Known rows, with every step that occurs:
fifu, neba: 4,-4,-17,-26,5,-32,26,-23,24,-40,-27,-19,-3,-22,11,-13,-12,-11
marov, nizupok: 30,27,-7,3,-5,0,-7,29,-22,-5,-40,22,-13,3,-8,-14,-22,28
gadu, marov, fifu: 39,-20,-24,11,3,19,-14,18,20,10,-19,-15,-59,-4,-37,-19,33,-7
gadu, marov, nizupok, neba, neduz: 14,37,-27,61,47,-2,1,1,-28,-9,-40,18,-54,9,-1,-22,1,11
neduz, marov: 36,-12,-11,-7,11,-6,-23,21,5,-6,3,-1,-47,-28,-19,-12,40,-6
gadu, marov, neduz, neba: -16,-30,-32,-19,-5,32,18,0,23,5,6,-11,-57,-3,-34,-26,28,-1
gadu, marov, nizupok: 45,-14,-22,36,15,29,-1,17,-8,-5,-37,11,-44,-4,-15,-16,7,-6
marov, neduz, neba: -30,10,-15,-53,-27,7,10,11,8,1,3,2,-27,2,-27,-21,-7,34
nizupok, neba, gadu, marov: 6,-12,-53,49,11,17,3,-23,-22,-8,-31,-34,-49,-10,51,-32,33,-15
marov, neduz, neba, gadu: -25,46,-35,-33,-37,11,-12,14,-7,11,-15,1,-42,3,12,-31,-6,23
nizupok, marov, neduz, neba, gadu: -22,56,-54,-1,-28,18,-31,11,-12,-19,-20,-7,-68,22,-8,-38,-5,67
nizupok, neba, neduz, marov: 5,39,-15,20,46,-36,-17,6,-17,-13,-4,4,-59,-16,-5,-17,35,11
marov, fifu: 25,17,-8,-23,-19,-7,-15,29,6,7,-24,-5,-31,1,-30,-15,-1,28
fifu, neba, nizupok, marov: 22,41,-33,15,21,-35,15,-5,31,-59,26,-39,-21,30,-4,-27,-56,14
fifu, neba, nizupok: 24,33,-14,-18,15,-41,34,3,37,-31,29,-36,3,9,15,-22,-53,-29
neba, nizupok: 22,36,4,5,11,-6,5,24,15,12,55,-14,1,34,4,-9,-39,-21
neduz, neba, nizupok, marov, fifu: 24,63,-47,-29,-15,-16,-7,29,34,-21,30,-11,-85,54,-43,-29,-10,64
neba, nizupok, marov, neduz: 15,56,-15,33,6,6,-29,50,-4,-4,53,-28,-15,50,-48,-37,-82,44
marov, neduz, neba, nizupok: -9,46,-15,-46,-16,-3,16,37,22,15,59,-10,-23,34,-19,-32,-47,15

Rows:
45,61,-24,14,-1,-11,-34,48,13,-13,31,-24,-50,54,-49,-30,-43,55 : neba, nizupok, marov, fifu
14,6,-30,44,-4,43,-32,22,-11,24,-13,-23,-34,-1,1,-35,-5,-23 : neba, gadu, marov, neduz
0,45,-36,-5,5,-7,14,0,29,-27,54,-10,-52,51,-12,-14,-8,39 : neduz, neba, nizupok, marov
28,27,-29,9,-11,-4,-38,25,0,-21,-27,-7,-56,22,-50,-20,-1,70 : nizupok, marov, fifu
49,75,-6,27,39,-19,-44,52,-19,-1,-29,44,-65,-10,-36,-10,16,10 : neba, neduz, marov, nizupok
9,-30,-12,27,9,39,-9,19,1,16,5,-19,-23,-3,-35,-27,-5,-15 : gadu, marov, neduz
5,6,-31,-12,5,25,21,23,34,16,61,-25,-52,28,-27,-36,-15,-18 : gadu, marov, neduz, neba, nizupok
18,44,2,24,44,-19,-36,22,4,6,14,22,-53,-13,-26,0,42,-18 : neba, neduz, marov
-1,78,-12,30,28,-29,-2,16,-43,-10,-46,26,-24,14,7,-19,-32,46 : marov, nizupok, neba, neduz
8,33,-36,-7,-5,-27,5,-20,7,-34,-41,-24,-17,-22,51,-20,-11,-25 : fifu, neba, gadu
-32,49,-8,25,31,-31,4,-15,-22,-6,-5,6,-12,13,14,-6,-9,19 : nizupok, neba, neduz
-4,35,-16,-39,-3,-14,33,4,36,2,56,-4,-31,35,6,-9,-8,-4 : neduz, neba, nizupok
31,-19,-38,32,18,11,19,7,-28,-21,-53,-4,-49,-8,7,-35,1,23 : gadu, marov, nizupok, neba
17,-4,-34,50,11,35,-15,-9,0,11,-13,-15,-44,-4,30,-11,38,-48 : neba, gadu, marov
60,45,-55,11,-2,-16,-31,44,-51,-26,-70,0,-79,-30,33,-55,10,39 : neduz, marov, nizupok, neba, gadu
31,7,-61,24,-5,8,-15,8,-16,-3,-52,-34,-81,-7,23,-47,29,11 : nizupok, neba, gadu, marov, fifu
65,2,-33,-57,0,-47,-13,29,31,-38,-45,-22,-79,-49,-38,-43,29,11 : neduz, marov, fifu, neba
